In the rows, zero is written as 128.
Known rows, with every way that one mark hangs from another
V[R[D N X Y]]: [122 139  81 108 149 117 143 137  86 165 117 146 118 169 114  88 107 106
 117 139  68 150]
R[D V]: [106  91 174 137 180 147 141 146 120 125 122 122 154  77 122 172 125 197
 141 116 122 127]
R[D N X Y]: [148 139 121  90 151 131 108 163  96 160 138 158 146 174 114 145 112 133
 128 117  54 167]
X[R[Y]]: [111 106 106 108  83 101 138 121 138 109 184 139  88 110 138 146 111  90
  97 135 174 121]
R[D N[J] X Y]: [169 147 136  69 154 121  64 142  92 175 115 129 188 195 135 129 108 126
 155 134  74 150]
R[D V X Y]: [131 100 125 116 180 156 105 159  47 155 158 131 184  87 126 174  96 201
 111 147  59  85]
N[J]: [126 159 164  99 115  77  85 116 127 131 115 114 134 108 124 136 142 140
 134 124 195 152]
X[R[V]]: [119 100 143 157 108 125 148 117 134 102 164 120 123  76 132 118 182 154
 116 125 160  93]
X[R[N[J]]]: [155 149 158 116  87  96 107 107 171 124 128 117 127 171 139  76 193  85
 156 115 173 154]
R[D N Y]: [118 102 142  89 131 127 121 155 149 144 119 155 129 167 132 175  64 111
 139 120  93 201]
Y[R[D X]]: [104 177 101 121 168 142 163 126 129 116 126 125  90 138  97 144 159  98
 118 114 142  80]
N[J[E]]: [127 205 148  84  95  81  71 104 114 137  96 110 147 118 113 129 101 140
 168  94 181 186]
R[N[J]]: [147 163 174 105  94  86  82 124 154 140  88 127 144 158 125 105 160 124
 153 115 144 197]
G[X]: [110 190 119 102 121  97 122 143 132 137 148 157 103  72 112 172 174 175
 122  89 172 156]
V[R[D X Y]]: [100 133  67 103 170 111 154 132  63 151 142 135 105 120 110 114  91 123
  97 146 108 110]
B[E S]: [ 76 203 122 169 119 122 112 144 141  64 141 128  92  93  52 146  73 189
 118  97 202 169]
Q[R[D V X Y]]: [145  87 116 158 171 172 135 134  76 132 141 122 153 113 144 141  74 141
  98 162  74  51]
Y[R[N]]: [101 171 119 142  78 121 150 117 197 105  88 138  74 156 113 125 155  64
 125 118 144 157]
Q[R]: [120 131 136 161 108 114 160 113 157  94 117 135  65 110 119 123 121  92
  91 123 175 126]
Q[R[D]]: [117 111 150 148 162 137 177 121 163 100 113 128  78 133 123 141  96  96
 118 111 166 122]
X[R[D]]: [114 109 142 112 157 124 172 125 162 103 165 128  89 131 118 137 155 109
 137  96 188 123]
V[R[N X Y]]: [125 160  65 124  94  94 131 129  81 160 124 153 102 144 112  69 130 108
  91 148  76 154]
B[S]: [106 178 147 182 101 129 123 136 126  72 130 122  79  75  78 144 123 161
 113 125 203 173]
X[R]: [117 133 131 127 102  99 159 117 153  99 169 133  74 108 115 119 178 108
 111 104 195 126]
V[R]: [ 81 146 100 136 112  79 170 112 122 121 116 137  62  88 102  94 138 120
  94 126 174 152]
D[R]: [134 133 114 129 100 113 154 115 158  96 115 129  84 107 116 130 127 124
 108 121 186 132]

Rows
[115 136  99 106  79  81  99 105 123 157  88 119 128 158 148  83  82  83
 128 168 129 173]  V[R[N[J] Y]]
[134 151 123 159 158 176 144 133 130 129  91 122 152 156 114 116 178 126
 146 127  64  90]  Y[R[D N V X]]
[116  53 131 126 149 155 140 131 121 119 172 113 150 102 156 164  90 138
 130 148 128  84]  X[R[D V Y]]
[119  77 157 144 164 151 161 126 140 110 156 111 136  98 135 136 157 154
 142 116 154  91]  X[R[D V]]
[155 164 106  82  84 108  75 120 147 159 155 131 153 154 165 131 157 105
 159 123 154 137]  G[X[R[N[J] Y]]]
[140 106 156 163  93 133 138 124 154 115 139 132 134 126 133  89 198 138
 139 117 119 134]  X[R[N V]]
[112  83 121 128 143 138 156 126 144 113 129 131  93 136 145 171  29  76
 104 145 146 115]  Q[R[D Y]]
[ 76  97  89 102 148 109 162 126 111 136 123 131  90 115 128 142  45 104
 107 149 143 144]  V[R[D Y]]
[155 123 171 136 147 136 126 110 182 127  68 110 133 200 147 101 111  75
 163 124 146 148]  Q[R[D N[J]]]
[138  83 131 145  76 136 118 128 140 130 153 133 149 128 156 115 131 123
 125 146  96 128]  X[R[N V Y]]
[176 144 181 124 183 149  74 141  85 169  92 109 226 156 129  97 189 195
 175 124  59 122]  R[D N[J] V X]
[111 146 112 154 177 168 153 128 108 119 116 111 137 108 112 146 164 143
 127 134 105  51]  Y[R[D V X]]
[162 159 141 128 108 129  83 117 147 153 138 115 183 125 163 104 221 158
 175 116 140 115]  G[X[R[N[J] V]]]
[141 138  94 143 105 116 131 123  90 122 150 144  94 119 125 123  95  94
  65 150 118  87]  Q[R[X Y]]
[123 103 106 107 153 156 125 140 118 143 182 129 160  88 164 183 126 166
 146 125 134  83]  G[X[R[D V Y]]]
[130  89 127 102 121 135 142 135 169 129 154 140 116 179 146 138 101  77
 144 116 124 158]  X[R[D N Y]]
[168 142 139 198 116 152 135 126 111 127 106 136 139 132 123  68 185 141
 106 134  62 101]  Q[R[N V X]]
[190 141 116 167 109 152 124 130 114 131 104 129 156 130 117  74 189 173
 127 134  73 109]  D[R[N V X]]
[146  78 174 103 142 148  62 138 119 166  91 105 226 153 171 159  64 158
 176 160  72 151]  R[D N[J] V Y]
[ 83 112 133 152 159 165 163 121 156 102 100 104 124 101 131 170 117 126
 137 136 142  82]  Y[R[D V]]
[135  59 142 132 128 164 133 137 146 133 147 124 160 149 160 139 106 123
 152 139  88 121]  X[R[D N V Y]]
[185 115  95 147  92 156 103 134  98 140 116 129 170 132 143 102 119 158
 113 162  51 101]  D[R[N V X Y]]
